Known rows, with every step that occurs
f -> r -> v -> n: 21  -134  323  26  41  -153  -32  -209  -108  266  -427  -111  182  182  57  260  -6  -25  30  158
n -> f -> r -> l -> d: -192  -345  273  -49  -226  -90  55  -133  -84  -159  -308  -494  40  308  -103  264  -137  -49  160  -252
d -> l -> r -> f -> n: -236  65  -471  194  329  -402  -86  54  86  43  -197  -88  -205  -696  -207  -174  9  -16  4  456
v -> r -> l -> d: -179  -111  261  -149  -189  37  -21  -95  -8  371  -225  -73  -160  193  77  99  91  -145  -277  -199
v -> n: 7  -269  103  -38  152  -46  -168  63  -26  169  -67  211  32  20  190  -70  81  74  39  125
l -> r: -229  -84  -233  237  -37  -105  75  49  193  -50  -110  -70  32  -314  -15  -79  106  -101  -52  295
n -> f -> r -> v -> d -> l: 145  -54  70  -126  186  -255  -340  46  -94  -167  -269  -688  196  174  -253  228  36  70  2  185
l -> d -> v -> n: 35  -472  22  256  -156  192  -148  307  323  40  -126  201  114  -40  350  180  -62  205  -90  -14
d -> v -> n -> f -> r: 214  -550  52  80  -50  104  -269  85  79  -222  -114  -94  196  -70  119  466  259  55  -71  -9
r -> f: -134  184  45  -26  162  -263  23  -154  188  191  -130  128  -106  -220  -14  -144  71  -76  124  59
l -> d: -153  -159  80  137  -212  -43  73  137  176  50  -113  -36  92  133  100  -51  -269  40  101  -65
t -> v -> n -> f -> r -> l -> d: 136  -495  352  -145  -239  64  69  -28  144  146  -478  -378  36  172  4  27  100  -126  358  -175
l -> t -> v: 382  -52  -220  155  -189  118  196  146  300  78  -352  -265  27  -177  151  -246  26  -236  103  137
t -> v -> d -> l -> r: 285  27  -321  -84  108  62  -116  313  258  40  -94  -442  -6  -508  -14  -290  157  39  -9  248
l -> d -> v -> r -> f -> n: -204  -79  59  180  -185  -41  -165  -36  332  158  -143  142  28  -257  103  248  215  -106  -197  23
v -> n -> f -> r: 6  -484  229  -83  23  -204  -201  -34  -127  -65  -174  -169  228  152  -3  163  128  -57  202  44
d -> v -> n -> f -> r -> l -> t: 210  -605  -39  154  -23  169  -196  78  74  -175  -374  -237  -3  -55  330  415  175  61  -194  12
t -> v: 311  41  11  -84  -155  175  160  6  204  112  -139  -151  -12  -128  -102  -123  187  -171  174  -50
d -> l -> t -> v -> n -> f -> r: 580  -468  -327  42  -5  -128  -42  325  10  50  -471  -538  91  -221  -19  -103  -107  -145  155  174
r -> l -> d -> v -> n -> f: -68  -514  133  66  -49  227  -198  154  217  -82  -280  -45  -153  172  207  254  114  196  -108  -127
n -> f: 7  -147  7  -41  12  -112  -154  37  52  -266  -42  -220  78  172  -224  34  220  -101  138  40
l -> r -> v -> d: -255  173  -50  178  192  -136  -193  36  323  10  -264  -262  117  -138  56  -84  274  41  -166  559
l -> d -> v -> n -> f: 37  -585  35  226  -141  104  -270  332  355  -153  -156  30  162  86  187  208  84  133  19  11

Rows
-69  21  -476  166  279  -374  -6  168  182  156  -225  -89  -189  -634  -157  -222  -51  -18  -38  352 : d -> l -> r -> f
326  -390  214  -155  -139  -10  -23  -31  95  47  -297  -300  196  5  -108  34  294  -227  368  -20 : t -> v -> n -> f -> r
-204  116  -136  310  64  -138  39  -41  301  75  -387  -134  35  -135  -133  -15  223  -125  -96  503 : l -> r -> v
-74  -225  222  -156  -78  -74  4  -236  -208  -198  -225  -481  -32  215  -167  297  59  -87  75  -203 : n -> f -> r -> l
188  149  -287  -105  219  -137  -94  214  402  181  -183  -352  -81  -666  -37  -394  210  -16  88  294 : t -> v -> d -> l -> r -> f
250  -332  -2  -50  17  123  -8  62  180  74  -529  -297  -203  53  164  -182  248  -143  109  103 : r -> l -> t -> v -> n -> f
72  227  141  -206  -68  -117  -7  -296  225  392  -221  -24  -68  -342  -204  -116  569  -448  98  83 : t -> v -> r -> f -> n
445  67  -149  -258  124  129  -167  287  132  73  -16  -389  -29  -284  -6  -226  78  114  21  48 : t -> v -> d -> l
151  235  -57  -91  390  -92  -359  171  42  109  -191  -314  -21  45  -28  -30  25  264  -212  322 : r -> v -> d -> l
212  -131  -93  38  157  -285  -298  143  -7  -181  -430  -785  227  123  -70  131  -64  11  -45  315 : n -> f -> r -> v -> d -> l -> t
215  -479  -55  91  75  164  -379  212  205  -232  -48  80  75  -56  114  294  408  99  -99  91 : d -> v -> n -> f
-69  -290  181  96  -319  228  172  -104  -14  -1  -256  -269  -46  18  231  489  -285  132  -162  -357 : f -> r -> l -> d -> v
-69  -395  122  99  -61  304  -81  125  177  111  -256  112  -211  46  373  227  -40  272  -196  -156 : r -> l -> d -> v -> n
4  -248  126  -54  -147  -182  -42  -118  -121  -259  -116  -428  220  148  -220  254  45  -150  183  -91 : n -> f -> r
-10  -62  -93  74  38  95  102  -26  0  55  -341  -183  -271  25  273  -62  -104  8  -165  19 : r -> l -> t
-51  18  198  -273  -24  72  -76  -211  -141  330  -136  -43  -240  85  11  136  313  -176  -362  -143 : v -> r -> l
24  -72  6  -80  -58  31  -33  -97  -54  321  -315  -140  -208  32  195  33  190  -239  -409  2 : v -> r -> l -> t
345  66  -396  18  100  -231  -55  91  132  340  -410  -256  -165  -549  -95  -249  129  -310  -51  291 : d -> l -> t -> v -> r -> f -> n
21  195  -279  -65  263  -158  -174  96  303  68  -152  -341  -97  -717  -79  -342  262  -12  134  404 : t -> v -> d -> l -> r -> f -> n
583  -300  -436  85  111  7  -24  421  111  232  -380  -215  -82  -329  135  -303  -133  -28  32  249 : d -> l -> t -> v -> n
